Each row comes from the steps of one walk. Every step used is in the known rows, and no mark comes twice. Write the walk behind each row, first mark first.
In the rows, zero is written as 128.
Known rows
R-E-N-K-V-P: [113  71 107 149 112 131 141 168 140 122 103 118  88 147 159 130 146 107
 154 123 108  88  99]
N-K-V-R: [124  59 148 161 135 159 141 172 127 118 113 112 101 118 146  98 156 113
 165 149 131 130 112]
V-K-N-E-R-L: [104  44 162 168 140 174 117 195  90 174 144 111  90 137 129  93 146 120
 180 127 112 114  95]
V-K: [120  72 139 161 149 161 117 148 129 129 114  95 136 122 128  90 154 117
 171 107 111 135 128]
K-N: [137  88 129 159 158 155 116 159 130 135 122 111  97 143 131  94 135 118
 158 104 103 141  91]
E-N: [115  67 122 160 138 153 123 150 122 145 127  99 109 150 122  87 133  96
 161  92  77 126  84]
E-R-L-N: [104  48 129 162 135 177 118 178 101 158 136 108  93 140 142  69 114  99
 193 103  99 119  91]
N-E: [134  53 129 156 151 129 130 174 123 148 134 118 107 155 131 105 138  90
 164 109 105 153 104]
K-V-R: [132  69 132 156 132 169 135 169 119 132  92 101  90 114 144  86 157 115
 168 144 124 135 117]
D-U-N: [143  64 142 175 152 124 104 142 117 151 152  98 113 143 112  90 111 115
 157 113  90 174 116]
N-L: [123  79 136 164 127 154 115 184 129 141 147 123  99 136 141  94 143  99
 172 103 108 159 106]
R-L: [120  82 114 161 147 173 117 181 119 143 122 112 109 138 150  85 146 107
 181  94  99 125  95]
U-N-K: [113  62 160 178 148 129 109 150 129 120 158 110 128 138 120 103 127 105
 166 115 107 146  99]
K-N-E-R: [128  40 151 171 140 136 121 187 105 166 147 114  91 154 121  99 122 103
 151 122  99 141  82]
M-P: [137 106 101 164 150 157 114 161 121 112  95 126 128 152 157  83 153  91
 164  84  94 138 128]
M-P-V-R-L: [115  95 105 165 142 201 119 181  93 144  83 126  94 116 155  55 167 107
 198 118 116 112 129]
P-V: [118  85  93 167 154 149 117 158 120 136  99 110 115 124 132  84 139 108
 165 104 106 137 123]
N-K-V: [117  74 127 165 147 138 134 169 132 106 123 115 114 135 154 125 147 112
 151 122 118 130 112]
V-R-L: [125  68 135 157 136 192 124 185 113 153 114 110  96 123 143  64 156 110
 192 120 113 125  96]
U-N: [120  75 141 172 146 142  98 143 117 137 134  96 114 132 117  87 125 108
 170 113  99 154 105]
R-E-N: [125  48 116 151 122 140 129 163 131 165 124  89 100 151 125 100 124  93
 172 110  78 102  75]
L-N-E: [127  40 132 147 153 135 135 162 118 152 137 122  89 156 128  96 119  84
 183 110 113 153 107]
D-U-N-E-R: [132  22 162 184 135 112 111 173  95 178 172 104 104 154 105  97 103  99
 151 131  89 167 105]
D-U-N-K-V: [125  63 148 176 148 120 122 154 120 122 150 107 107 136 135 125 124 123
 148 135 112 153 123]
L-N-E-R: [117  20 144 164 135 135 128 179 103 166 148 113  95 155 124  88 108  83
 171 119 101 144  96]
D-U: [158  68 118 164 155 128 126 159 135 147 140 108 122 153 131  93 121 109
 145  98  88 166 116]

Which walk is each row?
[107  55 142 168 142 139 132 156 132 127 151 113 124 154 125 103 133  94
 158  96  88 120  80]	E-N-K
[109  31 137 161 124 143 142 167 127 158 128 104 101 128 119  94 133  99
 179 140 106  94  86]	P-V-R-E-N-K
[115 108 118 166 164 176 108 143 105 124  84 117 108 118 133  82 162 129
 172 111 120 121 145]	M-P-V-K-N
[115  43 130 146 153 156 133 179 107 162 140 126  78 155 140  92 125  90
 200 108 115 137 100]	R-L-N-E
[107  78 116 167 155 163 116 144 117 135  96  99 130 106 124  83 156 124
 175 114 118 128 144]	P-V-K
[138  61 140 154 159 136 128 172 121 151 137 122  85 156 125 108 135 104
 161 116 110 150  92]	K-N-E
[118  94 107 158 133 137 133 166 141  95 100 131 106 141 167 122 156 115
 144 113 121 120 120]	N-K-V-P
[111  41 137 171 133 158 121 206  96 172 147 115  98 149 141  92 135  97
 175 113  97 123  86]	N-E-R-L
[124  32 142 174 133 130 124 190 108 162 145 112 111 154 127  97 125  88
 154 117  93 144  93]	N-E-R
[120  26 154 156 120 143 144 169 138 153 142 103 107 142 123  99 133  94
 176 134  99 100  72]	V-R-E-N-K
[114  48 145 169 139 164 118 204  93 175 148 118  80 151 136  93 133 108
 173 119 101 121  77]	K-N-E-R-L
[126  88 148 162 135 161 112 181 127 144 149 126  78 137 136  97 141 115
 169 110 115 156  94]	K-N-L
[ 93  49 144 173 144 176 116 190  80 178 130 113  84 123 126  88 147 125
 183 132 118 107 108]	P-V-K-N-E-R-L
[116  51 137 154 103 148 123 185 127 172 152 108  79 144 131 104 131  91
 182 114  93 121  80]	R-E-N-L
[104  86 112 157 125 142 135 158 132 105 105 126  95 147 156 120 152 111
 145 110 109 105 107]	E-N-K-V-P
[117  38 137 158 127 128 139 167 142 146 150 104 117 154 128 114 125  92
 167 113  88  99  72]	R-E-N-K
[ 93  48 138 166 134 163 132 184 104 129 137 115  90 134 159 107 126 111
 177 128 120 108 101]	E-R-L-N-K-V
[124  41 128 147 110 160 141 169 119 168 103  85  74 128 131  97 141 103
 178 148 100  96  86]	K-V-R-E-N
[108  92 126 166 131 134 115 153 128  99 111 124 100 134 152 119 148 119
 152 124 123 127 122]	U-N-K-V-P
[111  83 110 151 135 142 136 156 137  98 102 134  92 142 165 116 141 110
 162 114 129 120 123]	L-N-K-V-P
[111  62 129 156 148 144 139 158 128 108 125 116  99 135 152 117 129 108
 169 123 126 129 114]	L-N-K-V
[111  58 118 151 148 181 133 178  82 161 102 139  68 135 145  66 144  90
 215 126 130 126 132]	M-P-V-R-L-N-E
[115  37 140 142 139 174 144 184  95 162 119 121  53 133 145  91 139 101
 205 144 137 129 111]	K-V-R-L-N-E
[108  45 136 156 100 164 128 185 113 184 131 108  65 118 122  83 140  98
 194 142 110 116  95]	P-V-R-E-N-L
[138  48 111 154 125 152 132 176 128 169  93  96  95 112 130  80 139 105
 189 150 117 113 110]	P-V-R-E
[106  69 141 163 117 159 117 174 119 154 153 117  87 144 127  92 138  95
 172  98  92 142  88]	E-N-L
[ 98  49 139 160 148 177 136 169 112 140 130 126  94 118 138  72 134 108
 205 127 131 115 108]	P-V-R-L-N-K
[119  41 154 152  94 162 129 188 123 181 145 106  70 130 126  86 138  93
 190 135 104 122  80]	V-R-E-N-L
[102  39 155 178 130 155 104 193  83 176 157 108  92 143 126  88 126 101
 182 124  98 130  89]	U-N-E-R-L
[114  47 146 151  92 165 134 191 115 173 131 104  54 123 137 102 145 102
 187 150 114 115  90]	K-V-R-E-N-L
[100  65 128 155 147 164 138 172 116 117 128 120  88 134 162 113 136 113
 185 121 127 114 109]	R-L-N-K-V
[116  83 166 161 136 172 110 171 122 143 145 118  89 121 128  96 154 126
 176 117 126 148 113]	V-K-N-L
[112  52 125 163 124 151 139 166 118 145 111 118 105 135 134  89 145  90
 181 131 103  89 103]	M-P-V-R-E-N-K
[ 99  57 148 159 126 190 139 182 104 143 124 110  80 123 146  92 159 115
 185 138 117  97  90]	E-N-K-V-R-L
[130  29 140 144 121 148 151 175 135 146 113 102  80 123 147 105 130 104
 192 164 135 107 102]	L-N-K-V-R-E
[128  57 157 154 160 147 126 161 117 152 131 113  96 140 117 108 149 118
 169 124 123 142 111]	V-K-N-E
